Each row was made from one path, in order. Every step used is in the known rows, and no mark comes twice. Write each row's path.
Known rows
nonas-kuzite-veka: [  6  -4   8 -36   5  -1  -7 -25  -1 -16   2 -18  54  15 -36 -34 -26  23
  46  26   2   0  -2 -20   2  75 -51  54 -13 -20   5   3  19 -26]
fizi-kuzite-nonas-veka: [-23   2   4  29  18   7 -20  48 -23  28 -17  23  43 -23  -3   1   4  -9
  -2 -13 -20 -11  18   1  43  -4 -13  39  35   2 -14  23 -36 -45]
pomif-veka-gufa-sebe-nonas: [ 11 -20 -26   3 -33 -24  25  -5  -5 -25 -10   0 -39  42  19  51  17 -12
 -19 -19   8  11   3  36 -54 -10   0 -38  35  16  14   5  31 -17]
gufa-veka: [-20  -9  21  -4  -3   0  11 -16  13  -6  24 -34  -8   0  10  -4 -22 -10
  14  43  45 -27  -4 -29 -19  16 -53 -14  32  11  10  41  36  -2]
nonas-sebe-pomif-veka-kuzite: [  9 -26 -54  13 -13 -14   7  12 -11   1  24 -34 -43  -1  37 -24 -16  34
  52  55  -4  43 -16 -18  -1   4 -44  -8 -21 -29  19 -44   5  18]
gobez-veka-kuzite: [ 14 -23 -19  31 -42  -7 -17 -34  39   9  46 -32 -35 -10  -7   3 -14   9
  -2  41  16 -42  -7  38   3  18   5  -4   7   5  16 -26  36  24]
veka-pomif-sebe: [-31 -12 -34 -32 -27  32  -9 -43   2 -25  18 -25  -1  18   2 -64 -12 -14
   8 -20 -29  25 -15 -11 -32  29  58  23  12  47 -52  -9  42  50]
gobez-fizi-sebe-pomif-veka: [ 10 -18 -10 -19   1 -32  37  27  -2  12  10  21  -8   2  -4  -7   3  19
  13 -17  36  44  -1 -54  24 -68  11 -55   4   5  25 -15 -30   6]
pomif-veka-kuzite-nonas-sebe-fizi: [ -5 -34 -19  40  20  -6  13  56 -60  28 -17  21 -33 -19  36   8  22  20
 -34  40  13 -10 -33  19  12  -3 -29  48 -16 -36  12 -12 -11   4]
sebe-fizi-gobez: [  9  24  53 -21  11  15  -1  -3 -13   9  19 -10   9 -22   2  28  26   5
 -46 -13  12  -8  24  11  15 -46  26 -37  -1   8 -11  35 -27  11]
pomif-sebe-nonas: [-41 -15 -11 -34 -42  20   7 -38  -9   4   3  -5  20 101   5  -8  18   7
 -21 -14  -6  32   4 -16 -20  49  29   8  20  26 -13   2  36  13]
sebe-fizi-kuzite-veka-gufa: [ 37  42  14 -51  10  25   7  14  23 -17 -30   7  -6  -8 -23  63  -1 -25
 -61 -39 -31 -27  21  50  -6 -41   3   7  -5  12  26 -39  -8 -24]
gobez-fizi-sebe-nonas: [ 15  13  14  -9  34  -6  23  -4  16  54  -5  31  44  46 -20  12   7   8
 -49 -14  49  -1  22 -21  27 -14  39 -51  56  -2  16  12 -31 -11]
gobez-veka-kuzite-nonas: [-11 -24 -15  73 -21  -5 -20 -13  10   9  16   4 -20 -20  -7   8   7  -3
 -22  20  22 -67 -40  30  -3  25   0  28 -17 -12  14 -16  29   6]
kuzite-nonas-veka-pomif-sebe: [-77 -17 -18  27 -11  19 -32  16 -19 -17 -24  10   7 -16  -7 -85  -7   5
  38 -26 -31  19 -15  -7  -3  38  51  64  -5  16 -25  -3  24  15]
gufa-sebe-fizi-gobez-veka: [ 20 -33  87  29 -27 -24  18 -37  30  16   7 -24 -37 -46 -12  52  -3 -20
 -33   3  29 -32  22  21  -4 -63   9 -60  28  20  -1   4 -14  17]
fizi-gobez-veka-kuzite-nonas: [  2 -10 -10  90 -15  16 -43 -35  -4 -15   8   1   5 -56   5  23   0  -4
 -45  24  28 -82 -20  23   1  -3  22  11  -7 -21   0  -5  -1  26]
kuzite-nonas-sebe-fizi: [ -7  -3  60   7  64  -3  35  53 -40  52 -40  23  -9   4  -6   4  28  -6
 -19   7  20   4 -16 -28  10  12 -25  30 -12 -21   0  28 -30 -21]
gufa-veka-kuzite: [-21  -9 -17  24 -21   9 -13 -31  27  -1  51 -43 -24 -11  36   2 -33  -8
  -6  62  28 -67 -19  25  -8  18 -46 -20  34  -5  13   9  39   4]
veka-pomif-sebe-nonas-kuzite: [-27   9 -46 -33 -53  51 -26 -57   4   7 -25  12  51  55   8 -60  -3  11
  13  -6 -17  23 -14  18 -46  81  25  32  29 -14 -53 -36  13  13]
fizi-sebe-pomif-veka: [  1 -21 -22 -30 -13  -3  31   4 -18 -20  29   7 -31  18  12   1   7  15
  15 -23  18  62   5 -74  10 -34  -2 -26   5  -3  11 -10   7   2]
veka-nonas-sebe-pomif: [ 39  30  13 -10  49 -31  20 -11  16 -13 -14  -4 -14  17   9 -11 -11  -9
  67  16  -3  44   0 -61 -16   9 -26 -37 -55 -35   6  15 -17  10]
sebe-pomif: [-21  16  15 -25 -10  -1  15  -8  20   0  46 -22 -17  24 -11 -12  12  10
  50 -28  -2  31  -5 -29  -7   4 -16 -39 -38   8   9   3   8 -10]
veka-pomif: [ -6  17 -23 -20   3  21  -6 -25   9  -8  45 -21   3 -23  -8 -49  -7   2
  14 -20  -1   4  -7   5 -23  24  37  -3   5  26 -40   3  28  26]
pomif-sebe-fizi-kuzite: [-12  -4  16 -61 -36  36  14 -13  -8  29   0   8   9  40  19  35  16 -32
 -62 -28 -43  13  10  14  15 -39  19   5  42  48 -39 -17 -26   5]
pomif-sebe-fizi-gobez: [-20  -6  36 -32 -23  29  -3 -26 -19  -8  -1  -7   6  19  18  17  20 -11
 -51 -14 -14  19  12  -9   7 -40  46 -14   7  34 -29  20 -18  32]
sebe-pomif-veka-kuzite-nonas: [-51  -8 -58  48 -36  -3  -9  16 -26 -20  34  17 -27  -4  31   0  31  24
  10 -13  -4 -13 -53  16 -11  -2 -25   1 -63 -27  16 -31  18  -2]
sebe-pomif-veka-kuzite: [-23 -10 -63   6 -61  -6  -6  -5   2 -21  65 -22 -41   4  31  -8   6  37
  30   6 -11  14 -24  20  -6  -9 -18 -27 -38  -9  17 -38  24  14]
kuzite-veka: [-14  -6  15 -30  10  -6   6 -23   1 -38  34 -33  17  24 -42 -20 -24  19
  14   4   5  -2   7 -35   2  46 -15  27 -26  14  21  12  52   7]
gobez-veka-pomif: [ 15  -9 -11   9 -29   5  -6 -34  39 -14  19 -24 -22 -42 -33 -43 -23   6
  20   2  23 -10  -4   5 -35  21  40   6   3  17 -13 -28  44  47]
sebe-fizi-kuzite-veka: [  3  21  30 -50   2  19  10  -5   8   8  10   2  23   2 -24  33  -6  -1
 -50 -19 -19 -26  22  20  23 -20 -22  11   0  10   7 -29  -8  -9]
gobez-veka-nonas: [ 47   1   4   6  -4 -33   4 -38  30 -30  -1   2 -16  -8 -15  12  -3 -14
  12  14  21 -17   0 -10 -14   9  12 -17 -30   4  12  24  27  33]
sebe-pomif-veka-nonas: [ 10  17 -39 -19 -20 -33  12  -6  -7 -60  23  13 -29  10  21   6  15  15
  45 -17  -7  40 -13 -22 -23 -17 -10 -48 -76 -12  11   9  19  23]
fizi-kuzite-nonas-sebe-pomif: [  4  16  15  14  48   8  18  23 -16  38 -34  17  24   4   9  10   5 -30
  15  -7 -12  18 -19 -61   5  -9 -52  16   0 -25 -17 -14 -57 -29]
fizi-gobez-veka-kuzite-nonas-sebe: [ 35 -27   4 101  28   5 -26 -20 -13   4 -26 -13   5 -60   8   6 -22  -2
 -23  76  34 -51 -12 -18   3  11  -4  30  10 -39   3  -8 -19  32]

Which path is each row?
[ 28  19 -40 -27 -25 -25  -8 -13 -10 -39  -6  29   8   3  25  -6  13  22
  73   7  -3  38 -20 -11 -22   6 -52 -13 -60 -47  -7   1 -11  -6] => sebe-pomif-veka-nonas-kuzite
[  5   1  29 -22  35 -12  29   9  10  22   4 -36 -17  24  -6 -26 -13  11
  74  19   9  60   4 -73  -4  17 -38 -19 -21 -12  12  -2 -13  -5] => nonas-sebe-pomif
[ 23  -8  56 -33  48  -4  37  31  -9  52 -10 -15 -20  12  -6  -4   1   5
   0  27  16  31  14 -24  11   1 -17   1   8   0   0  19 -21  -3] => nonas-sebe-fizi
[  0 -44 -56  51  23 -13   1  30 -64   6  -2   0  -8  -7  33 -19  -3  10
  -6  60  14  -5 -38 -16   4  33 -33  57   4 -19  -3   6  10   6] => pomif-veka-kuzite-nonas-sebe
[-14   9  11  34  38  -5 -19  73  -8 -15 -48  13 -19 -22 -17   0  17  -5
  23 -26  -2  -4   2  14   2   9  11  36 -12  -2  32  37   4 -49] => kuzite-nonas-veka-gufa
[ 32  18  11  10  40 -14  -6  57  40  34 -68  30  10  14 -25  17  -4   8
 -17 -21  31  14  52  19  33 -34  51 -43  61 -12  60  -1 -39 -43] => gobez-fizi-sebe-nonas-veka-gufa
[ 25 -40 -17  -3 -19 -29  34   8 -10 -40  10 -21 -56   1  17  43   3 -31
   6 -12  -3  15  -9  19 -40 -33  -6 -22  31  45  -4  24  33 -10] => pomif-veka-gufa-sebe
[-37  18 -58 -36 -51  55 -23 -72  16 -40  -9   2  62  46 -14 -26 -32   3
 -44 -27 -45   0   9   9 -35  45  34  34  23  16 -34 -82  36  38] => fizi-kuzite-veka-pomif-sebe-nonas
[-61 -20 -41  22 -64  14 -43 -16  19  19   9 -18   3  64  21 -28 -11  34
   3  25 -31  10  20  48  24  53  32  12  28  -5  19 -34  27   2] => pomif-sebe-nonas-veka-kuzite
[  2  34  25  16  26  19 -16  93  -5  26 -69  49 -10 -40  -1  56  35 -32
 -40 -50 -31 -24  20  66  22 -57   8  22  17  -4  16  -3 -53 -63] => sebe-fizi-kuzite-nonas-veka-gufa
[ 37  48  12 -45  16  -5   2 -24  18 -25  -5  30  25   0 -10  53  -8 -19
 -52 -23 -31 -37  20  25  12 -30 -11  -9 -34  -8   5 -15 -15   5] => sebe-fizi-kuzite-veka-nonas
[ 59 -18 -35 -12  37 -40  22   6 -42 -35 -18   0  -5   3  28 -10 -15   2
  27  58  12  48  -2 -57  -8  14 -17  10 -11  -5 -10  45  10  33] => pomif-veka-nonas-sebe
[ 26  -1  36  -3 -34   0 -10 -54  13 -44 -40  18 -14 -12   8  41   8 -21
 -48   4   1 -12   8   4 -13 -47  57 -26 -29   8  -2   0  -8  67] => pomif-sebe-fizi-gobez-veka-nonas
[-20 -25  37  60  31 -30   1  49   4   0 -38  -1 -38 -24  -7  21  -1 -41
  31 -32  -9 -17  -1  29  -6  -7  -7   3  16  10  19  37   1 -62] => kuzite-nonas-veka-gufa-sebe
[-26  17  38  15  13  12  -9  70 -18  55 -31  43  19 -32  -3  25  28  -8
 -34 -31 -22 -20  20  36  54 -34 -11  23  16  -9  -3   6 -55 -51] => sebe-fizi-kuzite-nonas-veka
[ 17  26  -2 -24  24 -24  -4 -40  11 -68  14  -4  19  17 -24  -5 -16   3
  13  -3  -6 -20   2 -23  -7  37  -3   3 -62  -5  20  27  41  21] => kuzite-veka-nonas
[ 32 -10 -42 -26 -13  -5   8  29 -23 -48  -1  -7 -39   2  11  19  16   0
  -1  -7   7  30  -5   7 -35 -15  13   8   3  31  11  27  37   2] => pomif-veka-gufa
[ 30 -14  26  20 -17   0 -13 -39  10 -23  10 -27   9 -39 -21  11 -13   8
  -9  28  38 -12  22 -27  -2 -15  25 -15  12  14  -1  20  10  36] => fizi-gobez-veka
[ 47  28  -6 -28  20  -9 -13 -29   0  -6  -7  15  38   9  12  -5   4 -15
  34  19  -2  -8  -8   2  -5  34 -24   2 -15 -29 -31  51 -15 -14] => veka-nonas-kuzite
[-22 -10 -21  27 -14  -3 -36  15  23  17  42 -38 -13 -13   6 -33 -22  28
  34  32 -18 -13  21  42  47  21   3   7  15  -1  17   2  16 -12] => nonas-veka-kuzite
[-19 -12 -21 -29 -39 -16  16  14 -17 -25  39 -12 -29  16   3 -18  19  34
  46 -15   5  52  -6 -31 -10  -6 -24 -20 -41   4  14  -5  23  10] => sebe-pomif-veka
[-32 -27 -66  47 -21  -1 -14  13 -54 -15  36  13  -8  -9  32   3  22  15
 -25  13   3 -35 -44  24   3  17 -12  37 -14  -6  -3  10  29   6] => pomif-veka-kuzite-nonas
[-19  28 -17  49  26   2 -31  56  11  45 -33  47  61 -82 -19 -48 -14  -1
   0 -30 -12 -28   4  46  33 -31  34  10  26   9 -23 -18 -58  -9] => gobez-fizi-kuzite-nonas-veka-pomif
[  2  23   8  22  37  -4  13  30 -14  52 -13  47  66 -15 -13  21  18 -32
 -48 -26   7 -45 -19  12  28 -37  -3  -3  27  20 -27  21 -60 -25] => gobez-fizi-kuzite-nonas
[-25 -12 -14 -38 -48  27 -12 -44 -14  22 -25   9  56  96  10 -22  16   9
   6  11  -8  29  -4  -4 -19  75  -9  39  33 -12 -30  -1   5 -14] => pomif-sebe-nonas-kuzite
[ 38   3  63 -16  55   9  11  13 -21  30 -18 -22   8 -25   5   9  -2   5
 -25  34  19  23  28 -33  13 -28  -1 -14  17  -9 -13  34 -49  14] => nonas-sebe-fizi-gobez
[ 10   9  -6 -35   2  15   0 -27   3 -20  25 -19  50  10 -23  11 -27  -5
 -18  -1 -23 -14  18 -15  17  11 -21  29  17  26  -9 -14  12  -4] => fizi-kuzite-veka
[ 22  18  32  10 -25  21 -18 -33  32 -12  -2  -5 -19 -90 -21  -8  -1   9
 -36  -6  24 -26  15  35 -24 -39  68 -30 -10   1 -12 -32  -7  58] => sebe-fizi-gobez-veka-pomif
[-27 -14 -33 -43 -31  29 -27 -61   6 -47 -15 -18  49  10 -24 -86 -40  13
  47  10 -29  15 -22  -6 -31  82   3  80  -7  -1 -34 -43  44  27] => nonas-kuzite-veka-pomif-sebe
[ 11  15  35 -18  31 -16  31   8  35  40  13  10   5  13 -21  -4   2   1
  12 -31  29  20   3 -47  30 -56  17 -70   6   2  22  -8 -44 -12] => gobez-fizi-sebe-pomif
[ 14  13  44  17  21   6  28  26   2  33 -39  38 -30 -16  18 102  35 -86
 -76 -71 -30 -55 -11  69 -18 -75 -10 -21  43  19 -23   1 -46 -63] => veka-gufa-sebe-fizi-kuzite-nonas
[ 14   7   7  -4  14 -10 -19  50  22 -11 -20 -25 -28 -12 -16  -6  -5   0
  42  -7 -12  21  30  18   4  -1  14   5   9  18  33  28  13 -33] => nonas-veka-gufa
[-49  11  -7  41  21   6 -32  40  -4  -3  -8  10  10 -53 -15 -72  -2  18
  40 -25 -10  -5  -5  11   7  34  29  38 -13  -7 -10  12  10  -6] => kuzite-nonas-veka-pomif
[ 26  26  17 -17  56 -36  13 -20  25 -50 -23 -15  -3  19 -24 -23 -39  13
  75  24  -7  31   3 -72 -18  35 -46  -6 -90 -48  41 -18  12  18] => kuzite-veka-nonas-sebe-pomif
[  9  -7  53 -24 -12  -2  38 -13  14  61  27  -3 -11   2  18  66   5 -51
 -48 -29 -27 -21  18  45  15 -64 -20 -48  62  35 -39   3 -36 -31] => gufa-sebe-fizi-kuzite
[-33   6  11   3 -10  -7 -19  25  12  24   3  -6  20  41 -19 -22   2  44
  28   1   8  28  46   8  25  49   6 -10  17 -11  28  15  15 -24] => sebe-nonas-veka
[-18   7  -5  53  37   1  -3  11  -6  29   3  -6 -23   6  19 -16   1  -1
  36  23  -3 -11 -42 -20   0  27 -40  10 -40 -49  13 -26 -17 -16] => veka-kuzite-nonas-sebe-pomif
[ 17  22  23 -47  -2  23  19   9   3  47  19  12  14   5   8  47  19 -22
 -59 -26 -19 -10  20  32  23 -47   0 -17  33  22 -27   0 -35 -17] => sebe-fizi-kuzite
